Each row comes from the steps of one walk. Every step used is in the known rows, and no mark comes twice. Write the walk behind each row, first mark first.
Known rows:
vigof, fisari, doliv, menum, ziza, bubu: [ 0.86 -0.93 -1.62  3.96 -4.51  0.79 -0.82  0.88 -1.11  2.16 -1.41 -1.90
 -0.32 -0.14  0.46 -2.23 -1.18 -1.52 -0.53  2.31  1.38  0.72]
pabidov, fisari, vigof, menum: [ 2.57 -1.40  1.14  0.52 -0.23 -0.69  0.53 -1.60 -2.03  0.39 -1.67  0.26
 -0.50  1.16  0.69  0.24  1.84 -2.28  1.74  0.31  4.41  0.39]
fisari, vigof, menum, ziza, bubu: [ 1.33 -1.76 -2.44  2.27 -1.89 -1.11 -0.19 -1.55 -1.08  2.06 -0.14 -0.82
 -1.12  2.62  0.74 -1.06 -1.67 -0.68  3.16  3.61  3.13  2.16]
bubu, ziza, menum: [ 0.35  0.56 -1.28  1.45 -0.48  1.53 -0.82 -0.15  1.68  0.49 -1.17  0.65
  3.18  2.53 -0.90  1.32 -2.12 -0.98 -0.41  3.34  0.25  1.99]
ziza, bubu, pabidov: [-0.34 -1.53 -2.81  1.58 -0.56 -4.33 -2.69  0.91  0.77 -1.37 -1.67 -2.01
  1.99  3.65 -6.24  2.88 -2.25  0.50  0.93 -2.26  1.30 -0.36]
doliv, menum: [-0.49 -0.28 -1.53  0.83 -1.17  0.16 -1.66  1.70 -0.78  2.46  0.48  0.48
  0.92  4.04 -0.24  0.53  1.34  0.13  0.67 -1.67 -0.69 -0.66]
ziza, bubu: [-0.21 -0.95 -3.52  1.69 -1.39 -2.65 -1.39  1.45  0.44  0.71 -2.26 -0.48
  0.91  2.90 -3.33  1.83 -1.53 -0.75  0.40 -1.96  1.85 -1.38]
vigof, fisari, doliv, menum: [ 0.62 -1.17 -0.97  1.60 -3.12  1.05 -0.96  0.59 -1.35  1.18 -1.22 -1.25
  0.16  0.32  1.02 -1.77  1.22 -0.44 -0.34 -0.83  1.05  0.24]
ziza, bubu, kepur: [ 1.03  0.13 -5.05  1.97 -0.14 -3.32 -1.53  1.60  1.78  2.44 -2.23 -1.81
  0.95  2.28 -5.08  2.24 -2.52 -0.61  1.31 -2.70  1.64 -1.18]
fozab, kepur: [ 1.08 -0.62 -4.55  0.11 -0.35 -0.28 -1.78  1.77 -0.16  0.96 -0.16 -0.07
  1.23  2.58 -4.47  0.26 -0.01 -0.08  1.19 -4.23  1.17 -1.33]
vigof, fisari: [ 0.47 -1.08 -1.36  2.02 -2.20  0.19  1.45  0.96 -1.83 -0.90 -2.13 -0.47
  0.07  0.22 -1.48  0.38  0.32  1.39  0.36 -2.86  1.62 -0.92]
pabidov, fisari, doliv, menum, ziza, bubu, kepur: [ 2.05  0.05 -1.46  3.30 -1.13 -1.13 -1.69  0.99  0.21  3.68 -1.63 -1.25
  0.94  0.48 -1.52 -0.75 -0.80 -4.85 -0.60  2.10  1.84  0.24]
doliv, fisari: [ 1.16  0.62 -1.28  3.02  0.84 -1.14 -0.34  1.73 -0.68  0.99 -0.94  0.27
  2.19  2.10 -0.25  0.29  1.61  0.42  0.20 -2.39  2.37 -1.64]
pabidov, fisari, doliv, menum: [ 0.84 -0.98  0.45  0.75 -0.75 -0.28 -1.68  0.56 -1.11  1.32 -1.44  0.54
  1.42  1.45  0.51 -0.68  2.36 -3.88 -1.21 -0.44  1.71 -0.40]
menum, doliv: [-1.16 -0.67 -2.86 -1.82  0.62 -2.63 -0.38 -0.49 -0.54 -0.70 -0.49  1.04
  1.81  1.22  0.11 -0.29 -0.41 -0.58  0.79 -0.30  0.92  0.65]
ziza, menum, pabidov, fisari, vigof: [ 3.86 -0.69  2.62  1.53  0.30 -0.80 -1.07  0.30 -1.82 -1.14 -1.16 -0.85
  0.79  2.37 -0.64 -0.27  0.66 -0.91 -0.02 -0.61  4.04  0.21]
doliv, menum, vigof, fisari: [-0.50  0.64  0.31  2.89 -2.38  0.81 -0.02  1.50 -1.96  2.12  0.06 -0.89
 -1.66  0.95 -0.16 -0.29  0.45  0.89  1.37 -0.27  1.35 -1.30]
doliv, menum, ziza, bubu, pabidov: [-0.39 -0.58 -1.68  3.56 -2.09 -1.53 -2.44  1.70 -0.23  1.94  0.90 -1.42
  1.19  4.21 -3.12  0.73 -1.97 -0.07  0.96  1.75 -0.88  0.86]
bubu, pabidov, fisari: [ 0.46 -1.72  0.50  1.00  0.89 -3.13 -0.84  0.39 -1.05 -3.02 -1.59 -0.43
  2.50  2.46 -5.29  2.61  0.65 -0.35  0.23 -2.86  1.44 -0.33]
doliv, fisari, vigof, menum, ziza, bubu, kepur: [ 4.23  1.15 -2.10  4.94  0.15 -1.60 -0.56 -0.34  0.19  4.52 -0.39 -2.55
 -0.18  0.89  0.40 -1.05 -1.23 -0.78  3.06  2.86  4.65  1.01]
pabidov, fisari, vigof: [ 1.10 -1.16  0.06  1.30  0.82 -1.52  1.06 -0.87 -1.22 -1.09 -1.73  0.50
  0.49  2.13 -0.13  0.25  1.57 -2.53  1.18 -2.14  3.69 -1.17]
vigof, menum, pabidov: [ 2.51 -2.03 -0.97 -0.44 -0.83 -1.53 -1.76  1.22 -3.21 -0.05  0.40  0.12
  1.35  3.35 -1.21 -0.01  0.88  2.83  1.60 -0.93  2.05  1.24]

Which walk is each row?
[ 0.06  1.08 -1.18 -0.34  0.09  0.61 -0.91 -1.26  1.85  0.12 -0.84  0.73
  3.35  0.69  0.54  0.30 -2.85 -2.02 -0.35  5.36  0.64  3.03]
bubu, ziza, menum, doliv
[ 3.22  0.31 -0.83  4.78 -0.83 -0.96 -0.41 -0.43 -0.87  3.16 -0.40 -1.40
 -0.17  1.41  1.82 -1.43 -0.49 -0.88  2.32  3.42  4.78  0.83]
doliv, fisari, vigof, menum, ziza, bubu
[ 0.77  0.31  1.26  2.77 -2.16  1.08  0.38  0.34 -1.19  0.82 -2.16 -1.26
 -2.08 -0.93 -1.24  0.41 -1.29  0.68  0.12  1.48  2.85  0.01]
ziza, menum, vigof, fisari
[-0.59 -1.84 -2.59  2.40 -1.89 -2.05 -3.70  0.37  0.25  1.31  0.50 -1.75
  1.92  3.66 -1.68 -1.25 -1.54 -1.49  0.27  2.65 -0.34  2.11]
fisari, doliv, menum, ziza, bubu, pabidov
[ 3.07  0.19 -0.20  2.34  0.50 -0.72 -0.58 -0.79 -1.20  2.19 -0.21 -0.80
  0.32  1.89  2.46 -0.94  1.91  0.22  2.46  0.38  4.41  0.31]
doliv, fisari, vigof, menum
[ 1.19 -1.90 -1.80 -0.25 -0.51 -0.90 -0.46 -1.87 -1.34  1.01 -0.14 -0.13
 -0.63  3.16  1.27 -0.43  0.81  0.37  3.31  0.29  2.78  1.49]
fisari, vigof, menum
[-1.65 -0.82 -2.02  0.56 -0.59 -1.04 -2.67  0.28 -0.55  2.17  0.57  0.03
  0.26  3.03  1.14 -1.92  0.77 -1.23  0.90  0.92  0.94  0.29]
fisari, doliv, menum, vigof
[ 0.29 -0.58  0.58  2.46 -0.80 -3.83 -3.66  0.47  0.20  0.31 -1.59 -2.55
  0.75  1.67 -4.35  1.22 -1.29 -3.06  0.14  1.01  3.14 -0.48]
ziza, bubu, pabidov, fisari, doliv, menum, vigof
[ 2.37 -1.11  0.68  0.01 -0.28 -4.49 -2.19 -2.21 -0.19 -0.99 -2.01 -2.52
  0.47  0.12 -2.96  1.46 -1.80 -2.75  1.82  2.19  4.81  1.58]
ziza, bubu, pabidov, fisari, vigof, menum, doliv
[ 0.68 -1.11 -1.63 -2.51 -0.78 -1.43 -0.97 -1.24 -1.52  1.21 -0.45  0.77
  0.52  0.14  0.91 -0.17 -0.05 -0.11  1.50  2.49  1.70  2.41]
vigof, menum, doliv
[ 2.29 -0.92  0.04  0.78 -0.41 -0.69 -2.14  1.74 -1.49 -0.48 -0.49 -0.46
  1.56  3.35 -1.82  0.26 -0.29  1.68 -0.38 -1.15  1.46  0.71]
ziza, menum, pabidov
[ 2.12 -2.25 -0.08  0.49  0.66 -2.78 -1.47  1.37 -2.70 -2.61 -1.01  0.31
  3.05  2.45 -1.31 -1.33  1.71 -1.01 -0.79 -2.66  3.29 -0.37]
menum, pabidov, fisari, doliv
[ 0.42 -2.02 -2.09  1.22 -2.29 -0.19  0.10 -0.08 -1.32 -1.08 -2.35 -0.85
  0.57 -0.25 -0.12 -1.50  0.50 -0.04 -0.25 -1.67  2.00  0.24]
vigof, fisari, doliv
[ 0.24  0.60 -0.16  2.62 -1.62  1.78 -0.39 -1.25  1.01  0.10 -1.77 -0.86
  1.22 -0.69  0.31 -1.02 -2.80 -1.50 -0.23  5.64  2.45  2.39]
bubu, ziza, menum, vigof, fisari, doliv
[ 1.83 -2.23  1.28  1.90  0.17 -2.06 -0.09 -1.92 -2.07 -1.71 -0.02 -0.95
  0.78  2.17 -2.20  0.36  0.02 -0.64  2.42  2.13  2.70  2.47]
bubu, pabidov, fisari, vigof, menum, ziza
[ 1.94 -1.40 -0.33  1.65 -2.65  0.18 -1.68  1.47 -2.56 -0.15 -0.25 -1.73
  1.04  1.23  0.65 -2.60  1.37  0.99 -0.19 -1.71  1.60  0.22]
vigof, fisari, doliv, menum, pabidov
[ 0.57 -1.69  0.90  0.61  0.18 -2.30 -2.94  0.03 -0.69 -1.13 -0.78 -1.09
  2.57  2.49 -2.94  0.67  1.43 -2.03 -0.43 -0.96  0.96  0.75]
bubu, pabidov, fisari, doliv, menum
[ 2.07 -2.50 -0.27  2.16 -2.26 -2.13 -2.01 -0.81 -1.41  0.58 -1.64 -1.29
  0.88  0.43 -2.76  0.05 -1.65 -2.26  0.24  4.90  2.84  3.09]
vigof, menum, ziza, bubu, pabidov, fisari, doliv
[-0.71 -1.42 -2.54 -0.06 -1.03 -0.44 -2.85  0.46 -0.28  2.01  0.05  0.22
  1.53  3.47  1.16 -1.50  1.42 -1.43 -0.03 -0.48 -0.20  0.65]
fisari, doliv, menum
[ 1.15 -1.12  0.09  1.90 -1.21 -3.34 -3.92  0.67  0.47  0.13 -2.03 -2.38
  1.91  2.15 -4.26  1.52 -0.63 -3.15 -0.70 -0.25  2.15 -0.10]
ziza, bubu, pabidov, fisari, doliv, menum
[-0.32  0.10 -0.09  1.45 -0.45 -0.24 -0.94  0.27 -0.33  1.35 -1.11 -0.06
 -0.97  1.68 -1.32  0.82 -1.21  0.07  0.48  1.58  1.95  0.27]
ziza, menum, vigof
[ 2.29 -0.29  1.63  1.51 -0.41 -0.78 -1.73  2.95 -2.87  0.44  0.54  0.12
  1.87  3.63 -1.03  0.03  2.35 -0.23 -0.18 -2.59  1.46 -1.39]
doliv, menum, pabidov, fisari
[-0.87 -0.38 -0.84  2.64 -1.48 -0.68  1.52  0.71 -2.04 -0.60 -1.31 -0.50
 -1.40 -0.07 -1.59 -0.05 -0.55  1.52  1.54 -1.16  2.86 -1.33]
menum, vigof, fisari
[ 0.33 -1.30 -1.18  3.04 -3.55  1.65 -0.06  0.51 -1.93  1.41 -0.40 -0.85
  0.08  0.23  1.66 -2.94  0.35 -0.55 -0.20  1.72  0.41  1.24]
vigof, fisari, doliv, menum, ziza
